In the rows, zero is written as 128.
Known rows, with every step that occurs:
B M K: [150  77 112 121 146 156 105  85 142 107 167 107  87 123 113 114 150 134
 142 151 154 146 161 167 159 198 141 120 135  90 105  83  81 123 151 111
 136 106 116 148 112 155 122 133 184 164 141 153  91 164 123 122 125  73
 163 125 116 112 142 110 164 143 127 134 143 125]
B Y M V: [118  88 103 153 127 155 125 140 151 134 125 111  80 151 109  89 180 122
 134 101 121 142 152 121 103 128 142 101 135  93 121 125 145 127 122 109
 115 106 133 127 169 124 102 133 141 137 121 140 109 220 140 145 102  88
 118 152  93 108 153 145 165 145 131 176 130 162]
X S: [115  98 133 139 116  92 145 129 107 121 151 116 103  76 107 157 165 117
 111 134 119 121 113 117 137 151  91 104 124 133  78 102 151 116 149 133
 143 127 164 128  94 106  82 159 136 121  67 148 120  70 147 141 144 111
 153 109 159 141 119 149 131 170 127 156  82 179]
V M K X: [165  91 115 150 162 141  99 110 160 116 197 121 111 115 132 119 163 155
 176 154 153 121 132 149 183 219 172 116 150  70 123 134 117 129 119  84
 146  74 112 112 143 143  78 165 174 160 131 127  77 157 106 111 103 143
 150  70 129 140 124 114 131 162 129  90 113 119]
B Y M: [124 105 110 152 113 154 128 124 154 153 115 104  92 166 112  90 182 126
 125 121 126 145 141 122 101 144 122  94 131 100 122 115 140 131 125 103
  97 112 140 110 149 117 105 137 120 140 121 149 120 228 146 132 119  97
 117 130  68 110 135 123 155 129 119 162 120 131]
V X Y B M: [102 105 100 126  93 119  86 118 137 143 209 128  92 143 112 129 157 146
 159 138 105 163 120 158 175 159 176  68 140  94 100 100 123 120 130 114
 126 141 156 168 182 157 110 130 153 156  68 116 110 218 133 135 108 163
 162 100 127 140 124 116 158 168 150  59 116 104]
X Y M V B: [107 101  98 151 123 138 107 147  99 127 176 138 119 100 115 129 186  93
 154  80 127 117 107 160 110 130 139  83 129 106 100 119 165 115 147 132
 157 111 137 143 207 107  87 101 176 134 113 135 107 236 128 167 109 142
 176 161 113 148 123 186 179 201 138 100 155 117]
K M V B: [131 153 139 181 138  84 131 183 103 112 174 163 114 129 117 133 158 151
 185  96 134 111 132 148 161 147 153 104 130 111 155 175 152 130  63 114
 124  74 101 142 218 134 100 162 151 142  92  99  85 132 115 139 104 127
 160 115 189 140 146 140 149 172 126 142 106 160]
V X: [121 114 119 108 108 123  93 112 138 134 180 132 118 155 125 135 116 166
 150 161 100 153 131 132 198 146 178 111 149 120 141 126 119 126 124 118
 133 122 140 139 168 168 129 155 152 145  94  99 109 143 122 101 120 138
 112 103 141 138 135  96 127 121 155  74 119 120]
Y M K X: [145  76 101 192 157 134 103 141 104 119 166  99 140 106 143 138 146 145
 179 177 128 137 143 152 146 134 156 117 114  67 120 154 110 142 118 128
 134  93 124  82 146 123  90 164 180 150  94 138  93 185 148 101 100 111
 114 105  74 132 142 140 171 143 142  80 104 111]
K X Y B M V: [139 108 103 205 136 109 104 143 126 150 190 106  56 119 122 115 182 137
 172 126 137 146 112 161 115 142 158  90 104  26  76 139 109 112 115 126
 121 114 118 147 191 125  77 126 126 145  62 142 116 193 149 153 107 168
 151  96 146 142 116 196 134 159 119  99  97  88]
V M K: [148  93 123 121 154 145 102 112 158 105 185 130 123 114 126 119 160 143
 164 134 147 115 143 146 177 209 160 116 162 107 123 119 128 133 127  92
 149  87 120 125 120 138  90 153 180 155 152 126  79 157 102 118 105 123
 166  92 121 132 131 102 140 174 133 103 130 136]
Y B M V: [ 94 100 105 177 122 121 114 165 127  84 154  98  54 127 118 122 151 136
 174 105 116 159 145 155 104 132 142  97 124  73  95 111 112 117 123 137
  77 135 126 185 113 154  92 118 150 159  97 132  89 197 153 143  93 114
 188 139 104 129 161 152 179 176 165 172 126 162]
Y M: [115 101  96 152 135 142 120 150 100 111 134 109 140 144 140 140 133 135
 173 136 113 127 148 135 100 120 126  95 131 110 131 139 141 134 129 136
 109  99 124  87 155 122  78 142 153 142 142 138  95 195 148 104 114 117
 128 148  53 137 132 132 153 145 162 104 129 126]
V B Y M: [101 146 131 203  88 143 130 137 153 153 139 107  89 160 108 118 218 136
 134 115 124 152  71 156 145 193 108 127 128  96 189 108 164 114 141  93
  98  74 149 171 176 124 119 137 144 149 122 100  94 252 116 130 112 106
 137 122  91 148 128 107 171 128  98 208 131 124]
V B Y: [108 161 146 195  81 135 134 127 167 163 136 118  79 154 100 113 216 134
 112 114 134 150  63 163 156 194 109 139 125 111 176 109 157 114 143  89
 106  83 150 194 165 125 151 126 127 141 109  96 111 218 110 140 120 113
 137 114 130 142 131 105 154 116  81 218 129 127]
V M: [129 117 104 113 141 150 112 123 153 102 167 129 112 152 125 122 151 142
 170 111 134 109 136 135 137 198 148  94 164 111 134 121 149 124 130  99
 120  82 114 114 151 146  65 145 149 147 176 121  75 163 115 122 122 145
 163 110 111 139 117 103 112 163 141 113 137 136]
B Y M K X: [141  88 113 181 132 153 119 118 162 159 140  97  91 139 117  91 194 134
 134 146 139 150 135 132 132 158 138 105 122  71 115 125 115 133 116  91
 116 106 137 109 147 112 115 151 139 146  90 148 119 226 140 133 108  88
 106  99  83 108 139 133 163 130 102 151  99 124]
V B Y M K: [111 131 137 211  93 140 126 133 158 155 150 107  93 138 106 118 222 134
 126 124 132 152  71 168 165 195 115 133 125  97 176 109 155 121 141  90
 113  74 149 173 166 122 134 139 163 148 104 100  94 252 113 123 102  95
 137 114  95 139 137 108 186 124  95 202 130 125]
K M V X: [137 128 124 142 147  89 113 170 105 103 187 169 114 137 124 126 126 161
 192 119 117 119 169 134 175 134 185  89 136 106 132 182 132 137  53 112
 133  93 100 117 225 153  92 178 153 142  80 103  88 111 121 127 105 131
 143 110 194 128 150 130 134 172 149  94  98 163]

Rows:
[100 124 138 179 116 140 115 154 145 109 146 133  64 115 102 117 184 131
 134  82 124 137 103 148 156 141 158 151 134 105 156 126 156 107 135 109
 145  98 123 196 195 149 134 123 169 134 112  91  92 173 114 156  94  99
 140 152 178 138 166 157 167 148 123 223 155 183] -> M V B Y
[147 110 120 197 130  94 133 131 113 150 171  97  77 103 126 147 176 157
 141 165 130 130 103 130 143 157 123 111 100  61  89 144 118 117 123 128
 129  98 134 105 144 114  66 183 119 129  46 146 116  82 155 129 133 148
 114  72 163 151 107 169 104 125 115 126  57 123] -> K X S
[136  86 116 161 126 152 124 118 161 151 133 109 103 135 112  91 191 124
 121 135 132 149 140 130 128 154 132 106 129  95 118 118 131 140 122  94
 117 113 146 115 131 115 122 143 142 148 104 148 123 220 134 135 114  79
 113 116  76 103 148 118 170 136 107 156 115 137] -> B Y M K
[105  95 121 181 122 114 111 143 136 106 160  95  79 113 122 123 161 134
 159 141 125 167 138 165 134 157 129 107 120  71  95 104  97 123 121 127
  82 136 137 178  73 146 117 126 151 162  81 144 101 202 150 131  96 109
 186 109  91 118 154 126 183 167 140 155 108 135] -> Y B M K
[114 151 128 177  99 145 123 113 139 122 153 110  74 156 100 139 191 148
 146 118 138 151  85 177 153 217 108 129 134 104 175  88 132 104 160 106
 102  63 124 194 167 153 120 129 162 157 144 101  67 217 112 122 128 100
 173 136 114 155 120  98 160 122 109 195 154 116] -> V B M
[102 127 138 175 125 126 109 163 124  94 155 138  84 101 111 136 157 134
 147  90 127 127 103 156 162 130 157 157 134 109 154 135 155 105 136 123
 149  97 120 183 192 153 127 119 182 133 117  83  85 153 112 146  95 113
 145 159 180 146 161 170 163 155 137 189 162 182] -> M V B
[131 118 122 143 143  80 117 169  97  98 198 165 103 122 117 137 140 160
 187 117 115 115 159 132 175 138 174  81 136 111 114 171 144 133  60 113
 138  89 115 118 212 144  79 183 155 137  61 110  87  88 127 135 108 125
 148 102 203 134 148 142 132 185 151 101  83 182] -> K M V X S
[162 127 113 179 130 117 112 125 128 171 168 123 100 122 127 119 169 135
 140 137 148 129  97 146 124 145 144 101 105  53  91 145 113 120 119 121
 143 112 119 119 192 110  91 134 111 130  73 147 137 162 139 143 128 173
 121  84 153 149  95 178 111 128 102  77  91  62] -> K X Y
[164  81 110 152 151 155 104  84 141 117 174  99  67 126 117 117 162 150
 153 167 162 154 155 168 159 202 156 120 126  56  96 102  69 123 137 109
 132  91 100 137 129 154 113 146 173 167 119 157  83 162 129 115 123  84
 150 102 118 122 132 122 147 129 121 120 121 108] -> B M K X
[110  78  99 151 114 140 118 138 149 128 158 110  66 143 100 103 193 136
 138 114 106 146 151 117 125 142 151  85 140  92 103 114 145 124 127 106
 117 112 150 124 171 131  86 156 153 142  84 141  97 203 149 137 109  87
 117 135 107 112 154 143 164 154 137 167 110 176] -> B Y M V X S
[ 98  88 114 137 125 115  85 160 123 103 201 148  87 100 117 125 135 132
 164 104 104 142 133 142 168 105 202 107 145  97  99 131 140 114 128 131
 153 141 135 175 202 159 117 119 184 137  75 100 101 163 129 157  86 141
 147 138 181 133 170 176 163 183 168 102 141 170] -> M V X Y B
[118 111 110 100 105 119  88 109 137 158 200 145 119 138 114 130 145 140
 138 143 110 144 121 140 185 151 174  87 147 117 110 110 131 122 133 114
 150 135 150 143 192 149 125 134 155 137  85 114 123 182 119 129 121 159
 134 105 149 136 116 118 136 151 143  46 127  98] -> V X Y
[103 102 109 151 112 125 110 142 126 130 174 126  82 101 106 109 186  93
 143  83 135 138 117 158  96 138 135  75 119  83  64  99 133 114 137 133
 125 151 143 176 156 121  98  90 141 144  85 151 122 230 144 177 108 148
 200 136 124 128 122 175 177 207 132 115 140 119] -> X Y B M V
[103 100  99 180 133 138 106 177  93  88 158 116 111 125 126 151 153 133
 190 104 107 132 133 158 124 123 153 119 131  98 157 143 158 117 135 136
 127  78 121 127 198 139  80 138 193 144 138 109  65 206 138 114  94 109
 144 173  89 151 159 158 186 165 165 147 155 162] -> Y M V B
[125  72  89 102 134 155  93 101 136  82 189 125  47 149  97 114 148 139
 164 104 124 144 168 156 152 174 173  95 152  84  93  82 103 111 151 123
 141 103 106 168 197 179  94 119 189 161 141 136  69 190 128 142 118  98
 171 163 140 126 151 141 155 167 161 123 167 149] -> B M V X Y
[111  98 115 154 114 118 107 129 134 139 176 126  95  88 110 112 192  94
 137 109 140 143 110 163 116 150 129  72 117  86  62  90 124 122 136 124
 130 157 151 172 127 110 111  96 149 148  81 157 135 234 134 170 111 144
 201 113 111 126 117 157 187 201 119 104 129 104] -> X Y B M K
[ 99 113 112 178 111 115 118 154 130 109 148  94  69 139 117 122 154 138
 163 122 117 163 139 156 103 147 122  89 123  79 109 106 110 118 118 130
  65 135 135 169  98 140  99 124 131 159  98 134 102 206 155 134 107 123
 184 121  83 124 143 120 164 160 150 153 121 139] -> Y B M
[165  79 104 145 147 151 103  79 145 124 185 104  70 117 112 110 173 137
 145 152 165 148 142 175 153 202 150 111 121  56  83  88  81 120 144 110
 145  94 110 144 143 146 109 135 176 166 111 161  95 184 126 130 125  96
 161 107 119 121 125 132 158 152 114 107 129  96] -> B M K X Y
[132  88 105 133 132 136 106 126 108 150 173 134 147  83 123 123 178  87
 137 116 144 120 123 153 124 134 140  84 120 107  82 115 136 131 140 129
 163 132 145 117 162  98 105 110 174 136 104 160 132 221 130 154 113 135
 162 128  91 125 115 163 182 195 127  58 138  97] -> X Y M K
[131 152 139 184 130  93 129 174 119 117 167 164  98 137 115 115 175 150
 172  90 135 117 128 144 157 157 151 104 129 105 153 171 153 128  60  98
 121  72 108 144 221 131  99 165 142 137  87  99  92 150 114 146 103 117
 152 112 187 128 145 135 148 175 119 160 108 159] -> K M V B Y
[161 118  94 190 138 127 111 133 112 166 178 115 105 127 131 120 174 137
 163 137 140 130 109 149 112 141 142  85 104  45  95 151 119 123 118 126
 130  98 119  98 203 106  64 138 124 140  85 147 122 198 150 130 121 171
 125  98 112 154  96 179 124 142 118  59  95  66] -> K X Y M
[100 126 119 156 103 104 119 152 123 159 164 136 120  95 117 115 177  88
 130  98 125 134  94 148 102 121 122  81 113 103  74 110 143 122 124 133
 122 166 153 164 136  99 115  94 120 127  73 147 155 210 141 175 107 173
 182 115 124 128 112 165 166 193 120 102 118 105] -> X Y B
[112  87 118 214 120 103 112 148 128 115 178  81  63 100 118 134 183 143
 163 157 124 169 126 164 139 172 131  98 109  48  80 108  98 121 120 128
  85 128 146 170  79 137  93 152 150 163  48 148  97 178 163 133  94 113
 184  83 103 130 145 141 178 170 135 151  81 142] -> Y B M K X S
[112  92 108 131  99 114  77 110 140 142 219 132  97 126 109 127 160 142
 152 155 112 165 124 163 190 168 184  81 140  85  93 100 110 124 130 112
 137 143 160 172 164 159 125 136 172 160  55 118 113 213 129 132 102 149
 160  89 130 133 130 119 170 169 145  55 116 106] -> V X Y B M K
[122 102  96 130 120 138 115 134 105 143 162 134 141 115 120 124 170  92
 143  98 133 117 118 142  96 129 125  70 127 114  86 114 151 128 134 131
 145 130 140 115 180  98  87 104 148 133 122 155 128 227 135 156 125 151
 163 146  85 141 108 164 165 186 135  66 143  94] -> X Y M
